Each row comes from the steps of one path. Every step used is in the known rows, and no mark comes twice. Write the path behind each row, first mark first.
In the rows, zero is written as 128.
Known rows:
vazu, guput: [144 123 142 131 120 130 145 125 173  92  97 176 180 120 155 132 130 122
 137 121 148  74 118 147 144 126  66 135 146 136 153 175 150 146 112 155
  92  87 116 151 123  99]
vemupeg, tizok, vibedos, rimer, musin: [127 152 166  80 121 109 118 144 100 145 160  90 129  80 173 114 112 111
 156 148  90 186 132  78 139 158 141 125  73 143  93  80  98 110 125 138
 171 130  84 119 150 134]
vibedos, tizok: [144 135 105 121 160 152 139 102 133  85 162 124 136 104 128  50 137  97
 102  98 148  70  89 167 159 127 113 130 117 108 143 133 115 137 146 113
 139 133 114 158 137 124]
tizok, vibedos, rimer, musin, vemupeg: [120 125 148 131 109 100 144 130  80 170 162  69 126  89 135 123 145 105
 206 147 106 176 125 125 141 149 154 118 122 199 114 103 148 115 100 100
 171 109 116 135  97 135]
voza, tizok: [177 132 119 154  98 161  97  97 133  98 118 160 115 145 127 161 115 150
  83  95 158  92 106 143 158 114 102 132 137 105 168 126 129 144 138 122
 110 137 103 128 144 135]
musin, rimer, tizok, vibedos: [ 93  68  91 200  90 171 129 139  84 121 141 107 184 137 100 186 110  86
 146 140  97 122  96 105 117 181 103 140 119 118 151 108  89 152 115 145
  64 147 149 116 164 137]
vazu, guput, voza, musin, rimer: [ 94 129 114 146  96  84 159 112 125 154 115 200 138 166 103 163 106 139
 141 106 119  63 188 152  93 146 133 112 190 112 138 159 163 115 126 141
 106 107 196 211 118 110]
musin, vemupeg: [153 103 101 152 138 119 141 115 129 124 108 131 115 118 117 103 157 108
 152 132 136 100  92 154 140 111 124 132 166 195 122 145 143 138 150 117
 118 122 131 149  60 127]
vibedos, tizok, rimer, musin: [120 157 137  50 169 135  83 109 154 137 137 112 132 120 119  87 132 128
 121 153 121  98 118 158 114 133 148 145 111  76  57 159 138  95 127 111
 153 135 133 117 129 124]
tizok, vibedos, rimer: [115  88 176 169 137 150 169 115  81 113 171  88 134  73 144 107 143 113
 161  97 102 158 139  98 142 170  87  99  81 166 187 127 155 156  95 137
 145 116 105 114 156 111]
geli, voza: [162 135 155 139 193 120 136 121 150 113  76 142 113 152 104 110  99 151
 119 152 121 135 122 129 144 170 109 131 128 118 145 138 164 149 136 118
 133 113 182 124 149 115]
tizok, rimer, musin, vemupeg: [136 133 122  90 147 111  86 119 143 170 104 121 118 135 110 121 166 126
 167 169 113 127 125 164 106 128 158 143 151 164  48 169 159  92 116 112
 149 119 140 110  61 136]
geli, voza, tizok, rimer, vibedos: [120 142 167 128 166 157 134 141 165 134  91 116 118 175 113 161 122 233
  52 169 158 180 165  97  87 110 148 123 122  83 136 181 148 126  80  90
 111 125 149  63 191 108]
guput, vazu: [193 112 146  94 126 183 110 117 158  64 100 156 100 132 103 153 148  83
 154 100  90 109  72 116 115  86 126 121 111 127 132 161 151 160 167 148
 147 133 111 135  84 124]
vibedos, tizok, rimer: [109 110 120  94 189 159 119  91 156  85 154 123 133 116 111  49 172 126
  78 106 135  83 132 155 105 117 116 149 124  83 113 182 152 120 122 135
 128 140 118 122 129 105]
voza, geli: [157 149 120 163 161 127 167  94 161 133 109 133 120 173 121 117 140 142
 151  92 134  92 124 153 161 189 147 113 155 139 116 123 148 168 146 150
 138 104 133 148  89 111]
vazu, guput, voza, musin, vemupeg: [113 164 131 133 127  81 151 148 126 165 103 184 104 164 119 149 121 138
 164 110 138 116 162 152 104  78 153 140 192 164 149 140 176  90 149 115
 116  88 176 187  88 125]
voza, tizok, vibedos: [137 125 138 173 104 167 113 141 104 117 164 122 148 124 149 188 117 121
 102 113 122 147 121 107 153 113  98 138  98 114 197 125 114 150 100 133
 130 121  88  95 193 130]
guput, voza, musin: [120 168 151 131 162 117 133 119 108 154 101 199  66 168 140 143  93 147
 129 112 120 119 164 145 113 123 143 124 153 114 154 130 159 115 168 137
 126 111 188 149 123 123]
musin, rimer: [132  65  86 160 108 124 152  85 120 108 118 141 136 118 101 109 137 108
 142 129 107  63 109 154 145 177 102 114 170 151 117 151 126 162 129 139
 102 144 148 166  98 108]
voza, musin, vemupeg, tizok: [131 148 111  99 143  82 115 109 129 139 132 153  85 143 151 110 153  83
 138 109 141 161 110 129 117  80 178 158 163 170  64 112  94  90 197 117
 136 122 110 200  66 151]
vemupeg, tizok: [160 123 106 101 139 118 114 126 165  90 112 154 113 108 177  79 143  91
 108 133 137 113  93 119 146 109 109 148 117 133  99 117  75 129 188 162
 114 145  79 135 100 140]
guput, voza, musin, vemupeg, tizok: [119 160 102 103 147  67 129 145 127 153 112 177  74 155 146 108 141 110
 129 107 140 144 144 126  95  66 186 152 159 148  99  90 101  93 204 125
 123 140 128 172  68 167]
geli, voza, tizok: [180 155 143 150 145 141 111 129 146 108 103 154 101 178  93 151  90 183
  64 105 152 137 122 147 147 135 120 132 136  80 177 121 157 137 139 100
 118 123 148 132 177 128]
tizok, rimer: [124  90 141 118 184 157 107  90 168 110 105 149 118 127 121 110 173 141
 111 128 121 101 142 144 102 138  96 139 122 123 107 197 174 124 113 150
 121 115 122  86 110 102]
vazu, guput, voza, tizok, rimer: [129 141 141 127 116 158 106 155 187 116  97 194 138 165 119 172 127 203
  57  86 158  74 181 143  74  81  90 146 133  45 181 180 187 103 104 152
  98 125 122  86 148 114]
musin, vemupeg, tizok, vibedos, rimer: [113  93 133 133 123 105 168 136  94 113 188  67 114  67 145  80 169  89
 162  89 120 193 135  88 130 122 126 119  91 190 147  91 109 131 125 135
 157 138  73 144 107 131]
musin, vemupeg, tizok, vibedos: [115  95 104 126 131  96 146 169 122 129 157  98 153  97 162 117 168  64
 144 135 105 174 115  79 137  85 128 148 108 185 128 102  88 137 136 147
 129 133  72 114 100 158]
vemupeg, musin, rimer, tizok, vibedos: [ 80  90  83 187  46 161 124 138  94 139 150 118 183 130  77 182 101  73
 156 152 117 129 109 121 132 184 102 112 125  98 125  84  71 145 107 160
  93 178 173 101 173 140]
voza, tizok, vibedos, rimer, musin: [141 153 174 127  80 135 110 133  87 145 166  84 129 106 147 172  99 149
 155 122 110 172 139 114 156 158 129 108  94 117 149  90 130 124 101 112
 170 127 109 124 171 134]
tizok, rimer, musin: [140 138 153  74 155 133  62 104 162 151  93 140 118 130 136 132 140 144
 140 173 100 113 133 144 116 153 127 135 120 109  58 173 149 101 117 139
 144 116 145  78 112 113]

Which path is each row?
[154 159 136 101 144  98  72 135 153 172 100 122 100 174  80 153 130 177
 115 155 128 158 139 156 101 113 180 159 150 106  73 145 171  79 118  81
 154 126 161 118 111 140] : geli, voza, tizok, rimer, musin, vemupeg
[ 91 107 160 122 131  96 160 116  66 141 193  92  98 105 143 114 157  90
 167  81 120 222 157  94 107 122 151 129 113 193 127  94 114  95 126 116
 173 123  91 187 117 135] : voza, musin, vemupeg, tizok, vibedos, rimer
[112 105 130 185 114 182 112 157  88 122 124 117 174 137 136 166  98  94
 136 138 112 148  84  98 117 162  90 152  89 116 165 101  93 153 124 159
  71 130 126  86 176 143] : rimer, tizok, vibedos
[144 153 117  75 110  70 116 117 128 145 126  98  92  94 153  71 150 103
 162 128 139 154 104 127 126 110 159 126 130 171  55  80  92  96 167 115
 156 139  83 169  52 153] : vibedos, rimer, musin, vemupeg, tizok
[112 119 122 148 161  87 140  69 112 151 118 149  97 181  67 156 103 137
 135 127  98 144 148 149 108 198 157 118 179 125  92 147 152 119 131 100
 139 112 227 222 135 111] : geli, voza, musin, rimer
[132 143 138 128 127 124 162 179 164 113  73 198 161 136 145 137 110 151
 128 130 139  50 153 138 128 106  85 123 144 101 196 145 168 147 125 166
  86 102 138 106 128 121] : vazu, guput, voza
[110 126 146 122 141 177 122 127 154 125 113 123 130 153 135 160 140 208
  68 155 164 145 149 112 104  96 136 117 122 104 138 182 123 136  80 105
  97 133 122  63 172 113] : voza, tizok, rimer, vibedos
[130 129 180 174 134 148 153 131  82 114 178  87 120 124 104 150 111 169
 101  84 126 203 159  97 136 166 106 106  90 108 214 104 173 138  92 104
 164 119 122 119 210 125] : geli, voza, tizok, vibedos, rimer
[147 170 133 149  78 143 128 178 164 110 100 203 146 156 134 179  91 186
  76  90 174  60 163 146 136  79 100 133 144  68 214 122 158 126 134 146
  89 120 111 124 163 127] : vazu, guput, voza, tizok
[136 151 140  41 152 120  63 115 171 140  94 143 118 126 164 116 137 133
 117 174 113 132 127 121 117 132 138 152 111  96  25 145 110  79 147 144
 145 140 106  99  90 141] : vemupeg, tizok, rimer, musin
[124  89 103  82 165 118 109 113 174 116 119 131 111 125 127  73 202 115
 117 129 133 128 124 122  90  83 136 157 132 138  60 164 130  99 153 141
 128 146  93 115  54 134] : musin, vemupeg, tizok, rimer
[ 72 122  75 118  83 120 173 126 131 124 175  80 167  99  94  68 121 115
 112 157 167  87 117 151 158 118 158  73 155 110  94 119  60 163 102  96
 130 177 161 143 158 110] : vemupeg, musin, rimer, vibedos, tizok
[121 101 128 126 145 123 123 161 129 112 147 116 152  90 191 117 137  72
 121 152  97 158 113  75 154 114 113 150  90 141 137  99  82 154 133 159
 131 124  69  99 150 147] : vemupeg, tizok, vibedos
[114  96  71 172  38 158 111 103 123 117 113 147 141 143  61 146 100  95
 141 142 153  79  81 168 124 188 102  98 155  74  91  92  75 147 151 154
  66 191 186 135 128 130] : vemupeg, musin, rimer, tizok
[160 107  87 108 142 100 134 131 149 112 110 127 114 109 154  70 156  83
 131 128 147 129  94 127 139  85 139 151 140 174  87 110  89 125 184 134
 127 136  77 158  51 148] : musin, vemupeg, tizok
[123 132 127 140 145 103 133  86  97 156 127 147  80 160 110 137 154 107
 161 104 130 143 112 162 124 109 153 144 181 198 101 151 148  99 154  98
 135  98 161 194  68 123] : voza, musin, vemupeg
[136 113 141 173 112 192 137  89 100  93 116 132 102 130 109 105 105 129
 137  93 156 118  83 135  96 190  85 119  91 100 145  94 113 126 155 131
  77 148 136 140 140 125] : vibedos, rimer, tizok
[133 143 146 134  75 118 116 135  82 165 171  74 120 113 122 159 133 137
 158 120 122 182 138 131 132 131 163 116 123 173 133  95 134 111  95  90
 172 125 104 144 124 140] : voza, tizok, vibedos, rimer, musin, vemupeg
[111  88  76 152  59 118 128  92 137 126 133 144 138 104  74 120 133  99
 152 140 131  73 113 174 163 170 107  67 178 122  84 124 108 158 123 150
 134 164 172 135 101 115] : vemupeg, musin, rimer
[ 71 139 101 119 134 111 180  97 104 129 173  93 144 132 119  94 112 126
 111 135 149 116 136 136 114 119 183 116 155 129 100 143  82 135 116  74
 130 135 169 215 157 116] : voza, musin, rimer, vibedos, tizok
[121 136 174 117 124 123 131 129  78 157 163  88 133  91 163 140 115 119
 187 146  84 172 136 107 151 188 121 106  88 159 134  99 130 129  96 130
 179 120 120 114 158 126] : tizok, vibedos, rimer, musin
[114 146 121 113 161 147 168 136 134 108 148  83 160 111 149  65 114 130
 101 152 168 115  99 129 152 102 140 117 119 132 142 133  87 159 122  90
 112 127 125 128 164 118] : rimer, vibedos, tizok
[140 173 187 125 123 114 113 144  85 162 156  83 121 131 123 171  79 170
 131 147 106 211 152 106 146 171 148 113  88  97 156  86 154 106  94  90
 182 129 142 112 206 135] : geli, voza, tizok, vibedos, rimer, musin
[166 161 119 155  96 153 113 154 132 113  90 181  99 150 128 152  92 179
  75  99 146  78 138 144 142 100 114 119 133  66 208 107 158 139 151 138
 101 153 127 102 155 147] : guput, voza, tizok
[127  99 125  83 184 138  94 106 182  99 108 145 114 124 150  85 172 122
  85 129 132 115 127 108  94 108 112 153 108 103  77 167 120 106 140 173
 121 144  87 104  94 120] : vemupeg, tizok, rimer
[130 179 123 155 138 102 199 160 187 139  72 181 145 186 128 131 114 164
 159  97 144  58 173 141 133 152 135 116 158 104 161 126 168 153 134 169
 110  86 156 132 108 108] : vazu, guput, voza, geli
[125 141 129 178 106 152 122 195 106 128 138 143 151 126 136 189  96 155
  95 112 124 126 155  99 142  97 113 129 102  92 231  98 140 155 109 147
 117 139 117  63 188 149] : guput, voza, tizok, vibedos
[126 133 108  95 127  83 106 174 118 161 147  88 161 103 179 134 136  67
 162 180  93 181 106  91 150 101 155 159 117 183  78  88  74 112 137 133
 154 126  84 122 105 162] : rimer, musin, vemupeg, tizok, vibedos
[159 146 114 116 117  95  98 130 129 165  98 112 111 122 133 118 133 106
 186 166 111 114  95 159 147 125 159 137 158 184  74 123 131 119 142 106
 145 122 146 139  66 147] : rimer, musin, vemupeg
[ 94 110 155 124 179 162 145 127 154 130  90 121 142 135 153 118 156 183
 106 179 132 142 141 101 101 111 130 120 123 139 108 200 129 146  85 121
 103 122 134  51 142  99] : tizok, rimer, vibedos
[110  87 152 131 137 124 163 128  97 110 182  88 127  73 176  87 147 102
 142  95 120 181 136  69 128 144 100 115  68 158 158  89 109 140 118 152
 154 140  70 121 147 129] : vemupeg, tizok, vibedos, rimer
[121 137 134 167  86 144 131 211 122 119 141 155 179 130 147 216  93 158
  97 106 136 117 170  99 138  88  93 136 112  85 243 109 142 139  95 148
 106 111 108  92 206 140] : vazu, guput, voza, tizok, vibedos
[ 95 109  93 135  62 124 161 132 135 144 119 110 154 111 104 139 117 140
 151 190 149 115 129 145 158 148 151  65 170 147  86 135  79 181  89 126
 108 164 179 104 126 108] : vemupeg, musin, rimer, vibedos
[117 144 109  68 149 110  97 119 135 153 150  92 124 122 105  72 162 113
 137 150 121 112 122 167 111  98 167 149 143 138  51 158 142  86 121  91
 160 134 129 141  75 136] : vibedos, tizok, rimer, musin, vemupeg
[143 133 155 166 145 141 116 160 105 123 143 117 145 151 114 190  90 153
  82 125 117 182 145  98 155 136 121 148 103  88 206 109 145 144  99 119
 133 116 127 105 221 135] : geli, voza, tizok, vibedos
